Known rows, with every step that occurs
sibi, dufuse: [  4   3   4   4   7  22 -28  15  11   4 -17  17  -5 -11   0  -3  -1 -13
  -4  16  -9   4  21   9]
resaf, dufuse, nulaf, zasori: [ 12  10  -3   8  -2  10 -27  22  14  -1  -7 -11  12 -15  16   9   4 -18
  -9  15   6  -1  17  -7]
pomab, lofim, zasori: [  3 -23 -12   2   7  -4  -9  15 -15   3   3   1   1 -43  -9  -3   3  26
  17  -8 -26   0   6  -8]
sibi, dufuse, kada: [  2  16   8  13 -11  19 -19  25  15  11 -16  14  -4  -9  -5  -7  12 -27
   0  12  -5   1  16   8]
resaf, dufuse, kada, zasori: [  5  30  14   8 -22   4 -34   7  18   0   2  -2   8 -10   6   6  21 -40
  -4   3   1  -9   8  -1]
pomab, lofim, zasori, kada: [ -4  -9  -2   5  15   2 -26  33  12  -2   5   1  -2 -54  -5   4   7  18
 -20   1 -17  -8  12  -1]
dufuse, nulaf, pomab, lofim, zasori, kada: [ -1  -4   0   5  17   1 -16  31  15  -1   6   2   1 -52   2   4   6  15
 -22   4 -17  -8  15   0]
zasori, lofim: [  3  -3  -6  -5  19   9   6  26   6   0  -6  -7   2 -41  11  11 -25   4
  -9   8 -13   0   9  -8]
dufuse, kada, zasori: [ -1  24  10   5 -17   3 -20   8  20   5   2  -3   4 -12   2   4  19 -37
  -5   3  -3  -8  11   4]
lofim, pomab, gezov: [ -3 -19 -12  -5  24  19  17  -1  -1   7   4  12   4 -22 -12  -4  -6  13
  19   7 -25 -22   8  -4]
sibi, dufuse, kada, zasori, lofim: [  1  19   2   5  -3   5  -9  23  25   1  -3 -12   0 -39  12   9  -9 -22
 -20  11  -9   3  10   2]
dufuse, nulaf: [  8   4   8   2   7  10 -17   7   0 -11   5   0   5  -6   1   7   9 -14
  11   9  -4 -16  23   0]
dufuse, nulaf, pomab: [  8   7   1  -5  20  12  22  11   8   9  -8  16  10 -10  23   4  -9  -9
  -1  10 -10  -5  19   2]
nulaf, pomab: [  4   1  -4 -10  24  14  29  15   8  19 -18  22   9 -15  23   3 -17  -1
  -5   7 -13   1  12  -1]
kada, dufuse: [  0  19   8  -1  12  10 -35  13  15 -11  -7  17  -3   0   3   8  -7  -7
 -32   0 -12  -6  15   4]
zasori, nulaf, dufuse: [  6   9   8   2   0  23 -42  28  21  -7 -14   9   3 -44  22  15  -5   0
 -27  19  -1 -10  23  -8]
zasori, lofim, pomab, banora: [  2 -28 -18 -13  27  10  16   3   3   9   9   5   3 -40   6  -3 -29   5
  -2   3 -29   1   5  -6]
dufuse, kada: [  1  11   4   7  -7  13  -5  23   6  10  -8   9   2 -10  -5  -2  10 -20
   7   4  -4  -7  11   0]
zasori, kada, dufuse, nulaf, pomab, banora: [  5  -6  -6 -12  25  11  -1  17  11   2   4  16   6 -15  17  -3 -15  -6
 -19   8 -21  -2  17   5]
resaf, dufuse, kada: [ 11  19  10  10 -15  15 -25  21   4   4  -8   9   6  -8   1   0  13 -24
   9   4   2  -8   8  -7]
zasori, lofim, pomab, gezov: [ -3 -18 -15  -5  26  16  23   6   3   6   6   4   4 -36  -7   0 -17  17
  12   8 -27 -19   6  -6]
pomab, gezov: [  0 -13  -9  -6  17  19   1  16  -9   0  -1  10   6 -11 -11  -4   0  11
  24   9 -18 -22  13  -3]
lofim, zasori, nulaf: [  6  -2   0  11   3   6 -24  25  16   0  -3  -8   0 -42  11   8  -6   5
 -15   3  -1  -5  11 -13]
resaf, dufuse, nulaf, pomab, lofim: [  6  -3 -11  -4  15   6  17   8  -8   1   0  12  11 -34  19  -9  -2  10
  21  -5 -17   0  17  -8]
sibi, dufuse, nulaf, pomab, lofim: [  2  -4 -13  -3  17   8  21  10  -2   4  -4  14   6 -34  17 -13  -3   9
  16  -1 -20   5  20  -1]
resaf, dufuse, nulaf: [ 17  12  14   6  -1  12 -37   5  -3 -17   6   0   9  -3   7  10  12 -18
  12   9   2 -17  20  -7]
resaf, dufuse, kada, zasori, nulaf: [  5  31  11  15 -17   9 -35  19  33  -3   0 -11   5 -31  22   7   9 -32
 -21   3  12  -8  13 -10]
resaf, dufuse: [ 16   8   9   0   0  15 -36  11  -5  -7  -7  10   9  -9   9   8   1  -9
   9   4  -1  -9   9 -14]

Rows
[ -1  -2   1   9  15   4 -23  32  20  -1   2   4  -2 -51   2   2   7  11
 -26   8 -17  -4  18   5] -> sibi, dufuse, nulaf, pomab, lofim, zasori, kada
[  6  20  14   5   7   8 -36   6  11 -20   6   5   0   3   2  10   6 -16
 -15   6  -6 -15  24   6] -> kada, dufuse, nulaf
[ -1  28  12   9 -19   8 -29   8  26   5  -3   1   1 -11   2   1  20 -42
 -10   9  -4  -3  14  10] -> sibi, dufuse, kada, zasori
[ -3  -5  -9   0  13  16  11   7  13   4   6   3   4 -41  -4   2  -8   5
   2  13 -25 -20   8  -2] -> nulaf, dufuse, kada, zasori, lofim, pomab, gezov
[  4  19  17  10   8   4 -48  16  20 -21  10   1  -2 -11  -1  13  10 -11
 -33   8  -8 -17  23   8] -> lofim, zasori, kada, dufuse, nulaf
[ -2   6 -14   0   7   4  23  16  11  10  -3   6   8 -48  25 -12  -3   3
   4  -7 -13   5  13  -8] -> dufuse, kada, zasori, nulaf, pomab, lofim
[ -3   6  -3   5  10   8  12  -3  29  13   3  -2  -1 -47   7   7 -17 -15
 -20   7 -19   0   5   0] -> sibi, dufuse, kada, zasori, lofim, pomab
[  1  29   9  16 -15  11 -32  20  39   1  -4  -9   0 -31  19   3   8 -33
 -25   8   9  -4  16  -2] -> sibi, dufuse, kada, zasori, nulaf
[  4  20   9  12 -15  20 -29  34  22   3 -13   9   1 -32  11   6   9 -18
 -16  15   1  -9  18  -4] -> zasori, nulaf, dufuse, kada
[ -2  -4   5   5  14   5 -32  34  18   0   0   2  -2 -42  -6  11   5   8
 -30   8 -13 -11  12   1] -> lofim, zasori, kada
[ -3  -2  -6  -2  18   5  18  -7  23  10   7  -5   2 -49   9  12 -21  -6
 -17   3 -20  -5   4  -5] -> kada, zasori, lofim, pomab
[  0  26   8  13 -13   8 -25  19  34   1   0 -11   3 -32  19   5   7 -29
 -22   4   9  -8  14  -6] -> dufuse, kada, zasori, nulaf
[  4  18  11   3  -7  18 -49  23  29  -8  -8   3   4 -44  25  17   1 -11
 -33  19   0 -11  22  -6] -> kada, zasori, nulaf, dufuse
[ -3   4  -5   2  12   5  19  -4  26  13   6  -4   2 -48   7   9 -17 -11
 -17   3 -18  -5   3  -4] -> dufuse, kada, zasori, lofim, pomab
[  0   6  -7   1  11  16  19  20  15  10  -5   9   9 -21  12  -5  -4  -2
   3  10 -11 -16  12  -2] -> dufuse, kada, zasori, nulaf, pomab, gezov
[ -1   1 -10   3  22   7  13   4  28   8   3  -6   1 -46  13  12 -27  -2
 -32   7 -17   0   8  -4] -> kada, dufuse, nulaf, zasori, lofim, pomab
[ -5  25  13   2  16  10 -48  25  31 -14  -4  15  -5 -14   4  11  -3  -6
 -56   4 -10 -10  18   8] -> zasori, kada, dufuse
[  8  10   4  -1  18  16  13  11  14  10 -13  19   5  -9  22   1  -8 -14
  -6  16 -10   1  22   7] -> sibi, dufuse, nulaf, pomab
[ -3  17   6   4  18   2 -36  27  27  -8  -2  15  -4 -30   6   7  -5   8
 -53  -1 -20  -4  14   6] -> nulaf, pomab, lofim, zasori, kada, dufuse
[ -2  -7 -14   1  23  13  11   8  14   0   7  -1   4 -32  -2   3 -16  10
  -6  11 -24 -17   9  -2] -> kada, dufuse, nulaf, zasori, lofim, pomab, gezov
[  5  16  10  15 -17  15 -32  35  20   4 -11   6   0 -37   7   7  10 -12
 -16  14  -2  -8  14  -4] -> lofim, zasori, nulaf, dufuse, kada
[  0 -17 -14  -8  15   7  12   2  11  11  12   1   3 -39   6  -3 -20  -8
  -6   3 -26   0   4  -3] -> dufuse, kada, zasori, lofim, pomab, banora
[ -3  -7  -3   3  19   2 -13  34  15   4   1   5   0 -54   2   3   2  18
 -24   2 -19  -5  12  -1] -> nulaf, pomab, lofim, zasori, kada
[  0  17   0   2  -1   2  -2  22  21   1   1 -15   3 -40  11  11 -10 -19
 -17   7  -9  -2   7  -2] -> dufuse, kada, zasori, lofim
[  5 -11  -8   3  12  -5  -3  13  -5   1   3   6   2 -37   2  -1  -1  22
   2  -6 -28   2   9  -3] -> kada, dufuse, nulaf, pomab, lofim, zasori
[ -2  -9 -15   0  24   9  26   6  22  17  -2  -5   3 -53  12   9 -29   3
 -21   8 -18   3   4  -9] -> nulaf, zasori, lofim, pomab
[  7  18   5  -3  20  10   9  10  16   3  -8  19   6  -4  24   6 -11 -10
 -19   8 -12  -4  20   5] -> kada, dufuse, nulaf, pomab
[  3  16  11   9   9   2 -43  16  16 -23  13   0  -2 -19   0   8  11  -4
 -27   4 -12 -15  23   6] -> pomab, lofim, zasori, kada, dufuse, nulaf
[  3 -10 -14   1  20  15  11   8   7   1   7  -3   8 -35   0   2 -13  10
   8  12 -20 -18   8  -8] -> resaf, dufuse, nulaf, zasori, lofim, pomab, gezov
[  3  12   4  14 -17  13 -28  34  16   2  -8   5   1 -45   7   1  11  -5
 -10   9  -6  -5  15  -6] -> pomab, lofim, zasori, nulaf, dufuse, kada
[  0  27  13   5 -21   8 -34  11  24   1  -1   2   5 -20   7   9  20 -34
 -15  10  -5 -10  14   4] -> nulaf, dufuse, kada, zasori
[  3  -1   3   7  13   2 -25  31  14  -4   6   2   2 -50   5   6   7  13
 -21   4 -14  -9  14  -3] -> resaf, dufuse, nulaf, pomab, lofim, zasori, kada
[  0  -2  -8   2  11  14  10   4   9   4   9   0   6 -34  -4   1  -7   2
  10   8 -22 -20   4  -6] -> resaf, dufuse, kada, zasori, lofim, pomab, gezov
[  2  23   1   2   6  10  17  19  32  17 -13   8   8 -28  35   3 -10 -19
 -24   6   0   1  13  -3] -> dufuse, kada, zasori, nulaf, pomab
[  6  -1   2   6  -2  15 -42  29  14  -7  -8   4   1 -59  18  12  -2  14
 -21  13  -9  -6  19 -11] -> pomab, lofim, zasori, nulaf, dufuse
[ 10 -14  -8   4   7  -4  -3  13 -13   3   3   4   6 -41   4  -1   2  21
  16  -5 -24   0   7  -9] -> resaf, dufuse, nulaf, pomab, lofim, zasori
[ -1   8 -12   3   6   7  17  17  16  10  -6   9   5 -47  25 -15  -2   0
   0  -3 -13   9  16  -4] -> sibi, dufuse, kada, zasori, nulaf, pomab, lofim
